Known rows, with every step that occurs
W/E: [-0.11  0.04 -0.05 -0.44  0.15 -0.19  0.03 -0.08  0.25 -0.03  0.15  0.01
 -0.12  0.00 -0.08  0.15 -0.02 -0.06 -0.07 -0.12]
L/E: [ 0.18  0.19 -0.04 -0.02 -0.18  0.40  0.01  0.10 -0.16 -0.19  0.12  0.03
 -0.05 -0.03 -0.14  0.08 -0.06  0.07 -0.07 -0.20]
H/T/A/W: [-0.26  0.37  0.17  0.42  0.22  0.17 -0.16  0.21  0.01 -0.04 -0.06  0.13
  0.36  0.02  0.03  0.08 -0.01 -0.35  0.31  0.04]
H/T/E/R: [-0.06  0.14 -0.04  0.17 -0.35 -0.01  0.01 -0.13  0.02 -0.04 -0.13  0.18
  0.31 -0.12  0.07  0.14  0.15 -0.16  0.22  0.10]
L/E/R: [ 0.17  0.24 -0.08 -0.21 -0.62  0.37  0.02  0.09  0.15 -0.17 -0.10  0.07
  0.15 -0.05 -0.04  0.09  0.12  0.09  0.12 -0.01]
E/T/A/W/H: [-0.15  0.33  0.07 -0.10  0.00  0.11  0.17  0.30 -0.21  0.08  0.07  0.04
  0.21  0.13  0.07  0.18  0.11 -0.39  0.32  0.04]
L/H/T/E: [-0.02  0.15  0.00  0.43  0.15  0.10  0.05 -0.20 -0.35 -0.02  0.06  0.12
  0.27 -0.22  0.10  0.14  0.06 -0.27  0.21 -0.04]
E/T/A: [-0.09  0.10 -0.04  0.47 -0.41 -0.23 -0.17  0.09 -0.07  0.08  0.12  0.12
  0.07  0.05  0.03  0.06 -0.01 -0.56  0.01  0.02]
A/W/H/T: [-0.20  0.32 -0.04 -0.08  0.48  0.12 -0.03 -0.04 -0.14  0.01 -0.09  0.18
  0.64 -0.02  0.18  0.09  0.15 -0.18  0.39  0.23]
E/T: [ 0.02  0.17 -0.21  0.10 -0.46 -0.10 -0.01  0.25  0.05 -0.12  0.07  0.15
 -0.04  0.00  0.08  0.12  0.00 -0.07  0.07  0.07]
W/H/T: [-0.15  0.18 -0.12 -0.09  0.45 -0.02 -0.06 -0.23 -0.19  0.06 -0.05  0.19
  0.60 -0.02  0.21  0.07  0.17 -0.21  0.27  0.23]
H/T: [-0.13  0.16 -0.12  0.17  0.37 -0.03 -0.21 -0.23 -0.02 -0.06 -0.09  0.22
  0.50 -0.07  0.17  0.03  0.05 -0.11  0.18  0.18]
L/A/W/H/T/E: [-0.17  0.14  0.08  0.29  0.21  0.14  0.03 -0.07 -0.45  0.05  0.11  0.16
  0.32 -0.08 -0.07  0.17  0.09 -0.33  0.23 -0.03]
A/T/E: [-0.14  0.24 -0.02  0.54 -0.06 -0.05  0.11 -0.28 -0.28 -0.09  0.20  0.10
 -0.20 -0.09 -0.02  0.17  0.01 -0.31  0.18 -0.15]
H/T/A: [-0.19  0.09  0.03  0.53  0.18 -0.19 -0.31 -0.26 -0.12  0.11  0.01  0.17
  0.44  0.00  0.09  0.00  0.03 -0.58  0.09  0.11]
A/T/H: [-0.06  0.32 -0.02  0.56  0.01  0.02  0.18 -0.31  0.11 -0.03  0.04  0.13
  0.07 -0.34  0.21  0.02  0.11 -0.39  0.39  0.03]
E/W/H/T: [-0.15  0.21 -0.06 -0.14  0.23 -0.02 -0.01 -0.30 -0.13  0.03 -0.10  0.21
  0.65  0.01  0.16  0.12  0.11 -0.14  0.27  0.25]
T/A: [-0.13  0.04  0.08  0.44 -0.03 -0.15 -0.16 -0.13 -0.13  0.08  0.08  0.07
  0.07  0.11  0.03  0.06 -0.04 -0.51 -0.02 -0.04]

Rows
[-0.18  0.14  0.06  0.34  0.28 -0.03  0.13 -0.07 -0.43  0.04  0.09  0.17
  0.28 -0.08  0.03  0.20  0.07 -0.34  0.21 -0.03] -> A/W/H/T/E
[-0.02  0.32  0.01  0.50 -0.08  0.27  0.05 -0.31  0.08 -0.01  0.09  0.13
  0.13 -0.33  0.06 -0.02  0.13 -0.37  0.41  0.03] -> L/A/T/H
[-0.17  0.46  0.16  0.37  0.18  0.34 -0.13  0.22  0.01 -0.05 -0.08  0.08
  0.42 -0.05  0.08  0.08  0.03 -0.34  0.42  0.05] -> L/H/T/A/W
[-0.13  0.26  0.04 -0.35 -0.40  0.05  0.00  0.13  0.45 -0.04 -0.10  0.06
  0.17 -0.03 -0.04  0.15  0.14 -0.15  0.23  0.03] -> T/A/W/E/R
[-0.18  0.38  0.13  0.38 -0.19  0.14 -0.06  0.44  0.05 -0.07  0.02  0.09
  0.10  0.05 -0.01  0.13 -0.03 -0.34  0.27 -0.01] -> E/T/A/W
[-0.07  0.37  0.01 -0.37 -0.34  0.21 -0.04  0.08  0.46 -0.03 -0.15  0.06
  0.42 -0.16  0.03  0.11  0.21 -0.18  0.39  0.11] -> L/H/T/A/W/E/R
[-0.11  0.25  0.01  0.05 -0.29  0.09  0.10  0.01 -0.03 -0.02 -0.13  0.17
  0.38 -0.10  0.07  0.18  0.20 -0.20  0.35  0.11] -> A/W/H/T/E/R
[-0.13  0.33  0.05 -0.30  0.24  0.23  0.25  0.23 -0.20 -0.01  0.01  0.02
  0.16  0.14  0.09  0.20  0.09 -0.11  0.33  0.02] -> A/W/H
[-0.11  0.24  0.09  0.31 -0.48 -0.01  0.18 -0.35 -0.08 -0.13  0.06  0.15
 -0.07  0.01 -0.08  0.26 -0.09 -0.07  0.14 -0.07] -> A/T/E/W
[-0.17  0.30  0.12 -0.11  0.19  0.15  0.17  0.19 -0.24  0.08  0.05  0.02
  0.21  0.16  0.07  0.18  0.10 -0.36  0.31  0.02] -> T/A/W/H
[-0.20  0.13  0.07  0.30  0.07 -0.17 -0.17 -0.30 -0.19  0.18  0.00  0.17
  0.55  0.06  0.08  0.06  0.08 -0.61  0.15  0.15] -> E/W/H/T/A
[-0.27  0.23  0.11 -0.19  0.24 -0.07 -0.08  0.10  0.29  0.02  0.09  0.05
  0.17 -0.04 -0.11  0.13  0.00 -0.31  0.14 -0.08] -> H/T/A/W/E
[-0.20  0.11  0.03  0.33  0.23 -0.18 -0.21 -0.25 -0.24  0.20  0.04  0.15
  0.52  0.04  0.12  0.03  0.10 -0.66  0.15  0.14] -> W/H/T/A
[ 0.00  0.19  0.03  0.20 -0.32  0.05  0.16  0.22  0.25  0.03  0.11  0.14
  0.11 -0.34  0.00  0.07  0.08 -0.34  0.24 -0.01] -> L/A/W/E/T/H
[-0.10  0.24  0.10  0.27 -0.55  0.16  0.09 -0.36 -0.10 -0.12  0.08  0.14
 -0.03  0.02 -0.19  0.23 -0.08 -0.06  0.16 -0.07] -> L/A/T/E/W
[-0.02  0.19  0.01  0.24 -0.26 -0.12  0.25  0.22  0.27  0.01  0.08  0.14
  0.07 -0.35  0.09  0.10  0.06 -0.35  0.22 -0.02] -> A/W/E/T/H
[-0.06  0.28 -0.07  0.19 -0.54  0.05  0.08 -0.17  0.07 -0.10 -0.04  0.12
  0.04 -0.11  0.04  0.15  0.17 -0.17  0.31  0.03] -> A/T/E/R
[-0.03  0.13 -0.21 -0.25 -0.42 -0.25  0.02  0.23  0.25 -0.06  0.17  0.10
 -0.09 -0.06 -0.02  0.14  0.01 -0.12  0.00  0.00] -> W/E/T
[ 0.02  0.09 -0.05  0.23 -0.29 -0.22  0.23  0.09  0.23  0.04  0.11  0.14
  0.04 -0.35  0.12  0.08  0.06 -0.37  0.13 -0.01] -> W/E/T/H
[-0.24  0.21  0.13 -0.23  0.14 -0.06 -0.01  0.16  0.28  0.00  0.13  0.01
 -0.02  0.02 -0.14  0.16 -0.03 -0.27  0.08 -0.15] -> T/A/W/E
[ 0.12  0.21  0.07 -0.09 -0.56  0.30  0.12 -0.10  0.00 -0.20  0.00  0.09
  0.04  0.06 -0.17  0.20 -0.14  0.20 -0.05 -0.10] -> L/E/W
[ 0.05  0.12 -0.05  0.48 -0.32 -0.12  0.22  0.10  0.09  0.00  0.05  0.18
  0.07 -0.31  0.19  0.06  0.06 -0.34  0.18  0.04] -> E/T/H
